What can hang from each mark:
J_643: J_418
J_279: J_186
J_93: J_186
J_418: J_410 J_604 J_962
J_286: J_418
J_186: J_93 J_286
J_410: J_134 J_186 J_418
J_604: J_418

Known rows, with every way that one mark hangs from another:
J_186{J_93 J_286{J_418{J_410{J_134} J_604}}}: [ 26.4  -1.3   6.3   4.9   1.2  47.8 -28.3 -14.6   0.0 -24.2   7.8   7.5
 -10.3  -9.1   9.7 -20.4  13.1  29.7   4.2]
J_604{J_418{J_410{J_134 J_186} J_962}}: [-13.9   3.7   3.2  11.6  12.9 -23.1  19.3   0.8   1.4   8.0   1.5  -7.5
  25.7  12.3  -8.3  10.6   4.8 -22.7  11.4]
J_286{J_418{J_410 J_604 J_962}}: [  6.4   4.9   1.9  18.1 -36.4   5.0  -3.0  -9.5   9.0  -1.9   8.8 -15.5
  19.5 -16.1   5.3  12.0 -14.5  19.2 -17.8]
J_93{J_186{J_286}}: [  7.5 -19.8   6.2 -35.3  42.3  -9.2  -6.6   8.2  -4.5  -4.1  -3.1  18.8
 -33.7 -12.4 -12.9   8.3   4.2  -1.0 -13.9]
J_418{J_410{J_134 J_186} J_604 J_962}: [-18.0  26.5 -11.6  30.0 -48.6  -7.8  21.7   3.6  -3.9  11.1   3.3 -28.4
  37.5   9.1   0.3   8.6 -10.5 -17.1  -8.7]
J_604{J_418{J_410{J_186}}}: [-14.8   1.1   2.7   3.9  18.1 -25.3   7.5  -1.6   3.0  23.4  -3.7  -3.0
   7.7   1.5  -3.8   9.0  -1.4  -8.1  -9.2]
J_410{J_134 J_186{J_286} J_418{J_962}}: [  1.2  -6.9  -8.6  -6.0  17.3  -4.7  23.1   7.8  -9.1  -8.5  -3.8   0.2
  16.8  18.7  -5.7  -7.0  13.7 -49.0  50.6]
J_186{J_93 J_286{J_418{J_410}}}: [ 25.5  -5.2  13.1  -3.7  13.8  37.2 -34.0 -15.3   1.2 -24.3   3.1  10.2
 -17.9 -13.4  13.5 -20.2  12.0  37.4  -2.3]
J_279{J_186{J_93}}: [ 10.9  -4.4  -0.4 -25.2  -0.2   0.0 -16.5  12.5   3.1   2.6  -4.7  24.9
 -55.6  -3.1  -1.6  -1.8  -2.2  26.3   5.2]
J_643{J_418{J_410{J_186{J_93}} J_604 J_962}}: [-31.7   2.4  -6.7  16.5 -44.0  18.9   9.6   1.9   7.5   6.5   5.3 -12.6
  24.4   9.1   7.2  -1.2 -10.4  12.5 -11.2]
J_410{J_134 J_186{J_93 J_286} J_418{J_962}}: [  6.0  -5.8  -7.5  -0.5  15.1  22.6  13.0   6.7  -7.6 -14.2  -5.7   0.3
   5.3  18.6  -1.4 -16.7  21.7 -37.9  64.2]
J_279{J_186{J_93 J_286}}: [ 13.5 -13.4   3.1 -23.8  13.2  12.9 -26.3   5.4  -0.9 -15.4   1.6  31.7
 -48.0   1.4   5.2 -13.2   1.5  21.7  10.7]
J_643{J_418{J_410 J_962}}: [-20.0   2.2   5.8  -3.6 -22.3  -9.4   5.8   3.1   8.7  -5.6   2.9  -2.7
  14.1   4.9   0.5   6.5 -11.2  23.7 -24.8]
J_279{J_186{J_286{J_418}}}: [ 13.9 -15.8   1.5 -29.6  11.6  -5.2 -15.1   3.6  -1.7  -4.5   5.5  28.3
 -29.5  -4.8   2.6  -4.2  -2.2  14.9   3.0]
J_418{J_410 J_604}: [ -4.2  19.6  -3.0  17.1 -37.3  -9.9  -8.4  -2.2   5.4   9.8   1.6 -13.4
  -0.7  -9.2   2.4  10.1 -24.4  20.6 -47.6]
J_643{J_418{J_410 J_604 J_962}}: [-24.1   0.4  -0.7  13.4 -40.3   6.1   5.8   0.6  11.3  -6.5   9.6  -7.0
  22.4   6.5   2.4   6.2 -18.5  19.4 -24.1]
J_604{J_418}: [  4.8 -21.1  12.4  -8.0  42.5 -26.6  -0.2  -4.7   9.1  -5.5   0.0  20.8
 -13.1  -0.8 -11.4  13.9  -1.9  -1.8  -3.6]
J_418{J_410}: [  2.0  23.4   5.6  -5.9 -11.8 -32.1  -7.8   1.5   1.9  11.1  -7.2  -8.4
 -11.2 -11.8  -0.5  10.0 -14.5  28.1 -47.8]
J_418{J_410{J_186{J_286}} J_604 J_962}: [-23.7   9.1  -6.6  37.4 -40.7   2.8   2.9  -6.6  -0.7  -4.4   6.7 -23.0
  38.1   4.8  14.4   1.5 -20.5 -11.0 -16.8]
J_186{J_93 J_286{J_418}}: [ 32.6 -18.6  14.6 -10.8  29.8  36.1 -33.2 -16.9   2.5 -32.8   2.4  22.9
 -26.7 -13.5  10.7 -18.6  14.0  34.2   6.6]
J_410{J_186{J_286} J_418}: [ -4.7 -17.6  -6.2  -9.4  21.8  -6.0   2.8   1.3  -3.0   5.8  -9.2   4.3
  -4.3   2.4   5.3  -7.8  -2.2 -27.3  20.3]
J_418{J_410 J_962}: [ -5.8  16.7   9.7  12.0 -21.3 -27.6  -2.9  -0.5   5.0 -13.1  -0.6 -14.3
   9.3  -3.7   3.3  13.4 -18.0  16.3 -30.9]

Rows:
[ -0.2 -15.7  -6.1  -3.5  19.3  21.9  -7.1   0.0  -1.8   0.1 -10.8   5.0
 -16.6   2.7   9.7 -17.6   5.9 -17.1  34.0] -> J_410{J_186{J_93 J_286} J_418}
[ 11.1  -1.4 -10.5 -12.8  21.4  18.9   9.9   7.9  -9.8   2.9 -10.2   4.2
  -9.3  13.3  -3.8 -19.3  24.7 -30.1  51.5] -> J_410{J_134 J_186{J_93 J_286} J_418}
[-12.2   4.5   3.4  14.3  11.1 -10.2  14.3   0.3   2.0   4.9   0.8  -7.7
  19.5  12.4  -6.2   5.9   9.0 -17.5  17.6] -> J_604{J_418{J_410{J_134 J_186{J_93}} J_962}}
[-18.7  -8.6   7.1  17.0  18.4 -15.9   6.3  -6.0   3.6  -2.9   4.0  -4.4
  26.1   9.3   1.8   5.8  -2.4 -18.7   5.3] -> J_604{J_418{J_410{J_186{J_286}} J_962}}
[-10.1  -5.3  11.8  15.4  14.0 -21.4   1.6  -4.9   9.5 -10.5   4.8  -1.6
  14.0   4.4  -4.3  14.0  -7.7  -4.9  -4.0] -> J_604{J_418{J_410 J_962}}
[-12.1  13.7   1.0  34.9 -47.2  -5.3  -3.3  -4.2   8.7 -15.2   8.3 -19.7
  21.4  -1.5   5.8  13.6 -28.3   8.9 -30.1] -> J_418{J_410 J_604 J_962}
[  4.2   6.8 -14.4 -20.5   9.7 -21.2  29.7  16.4  -7.8  27.2 -14.9  -2.7
  -4.8   8.8 -14.3   1.9  12.1 -36.1  31.8] -> J_410{J_134 J_186 J_418}
[ 11.0   8.2   8.8   1.7 -17.9 -10.8  -2.6  -6.7   6.6  -0.6   2.7 -11.3
  11.5 -18.1   3.7  12.2  -6.9  23.7 -18.8] -> J_286{J_418{J_410 J_962}}
[ 20.5   0.5  -7.2  -5.6  -4.2  -3.9  11.0   9.8   4.1  -8.1  -1.1   5.1
 -14.4   6.1 -18.6   7.6  -2.4 -17.5  19.2] -> J_410{J_134 J_418{J_604}}
[  3.3 -13.9  -2.3   1.6  10.0  22.5  -5.1 -10.5  -3.6  -0.2  -2.3   5.1
   0.7  -5.3  13.3 -13.4   9.4  -0.7  14.6] -> J_410{J_186{J_93 J_286{J_418{J_604 J_962}}}}
[ -6.8   8.4   1.2   2.1  17.6 -13.3  10.3   1.3  -0.4  22.6  -4.4  -3.7
   5.3   7.0  -8.5   3.6  11.8  -8.9   5.8] -> J_604{J_418{J_410{J_134 J_186{J_93}}}}
[  9.8   3.4  -4.5 -27.0  31.6 -25.5  19.2   3.6 -16.6  12.4  -8.4  11.6
   1.6   7.3  -7.3  -6.0  20.1 -21.3   6.7] -> J_410{J_134 J_186{J_286}}
[ -5.6   4.3   2.8   2.9  24.8  -6.7   6.3  -1.6  -2.3  12.8  -1.0  -0.2
   8.6   9.3  -6.1  -2.2  13.5 -10.9   8.3] -> J_604{J_418{J_410{J_134 J_186{J_93 J_286}}}}
[-13.2  17.2  -9.8  23.8 -33.6  17.0  -8.7  -5.3  -2.8  16.5  -0.7 -17.3
   8.8  -2.9  13.6  -8.8 -10.9   8.4 -24.9] -> J_418{J_410{J_186{J_93 J_286}} J_604}
[ -3.8  23.8  -2.4  28.3 -46.1  -6.7   8.8   1.2   2.8 -12.9   8.3 -19.8
  25.1   6.3  -3.9  12.2 -15.6  -0.4 -17.5] -> J_418{J_410{J_134} J_604 J_962}
[  7.4 -24.1   4.1 -21.3  25.5   9.5  -4.1   3.5  -1.1  -8.6   4.4  11.2
 -15.9 -14.8  -9.2   9.1   3.8  -4.4  -1.7] -> J_93{J_186{J_286{J_418{J_604 J_962}}}}
[ 15.7 -17.2   3.6 -17.8   5.7  23.5 -24.0   1.7   0.9 -19.0   6.5  25.9
 -33.9  -1.6   7.8 -12.5   4.9  21.5  23.7] -> J_279{J_186{J_93 J_286{J_418{J_962}}}}
[  4.8 -12.4   1.4 -21.9  17.5   8.9  -6.7   4.9  -3.0   6.2   2.2   5.1
 -17.2 -17.5  -8.5   6.8   3.5   2.6 -14.2] -> J_93{J_186{J_286{J_418{J_410 J_604}}}}
[ -5.3  26.8 -13.1  17.4 -32.2  15.7   3.0   0.2  -8.4  18.6  -0.6 -17.4
  12.8   4.7   3.8  -9.9   1.8  -0.7 -12.0] -> J_418{J_410{J_134 J_186{J_93 J_286}} J_604}
[-18.1  22.3 -12.6  18.4 -41.5 -10.8   4.5   0.5  -1.3  33.3  -3.6 -22.4
  11.5  -6.7   6.4   6.1 -19.7   4.0 -38.2] -> J_418{J_410{J_186} J_604}
[ 12.0 -20.9   5.7 -35.2  38.2   0.5  -5.6   5.4  -3.3   0.8  -0.7  15.3
 -27.0 -18.3 -11.5   8.0   8.9   2.2  -7.8] -> J_93{J_186{J_286{J_418}}}
[ 16.6   1.5  -3.0 -15.4  21.6  12.6  11.7  -1.3 -13.1   3.4  -5.1   5.9
   3.6   4.2  -1.2 -15.0  31.2 -11.5  32.1] -> J_410{J_134 J_186{J_93 J_286{J_418{J_962}}}}
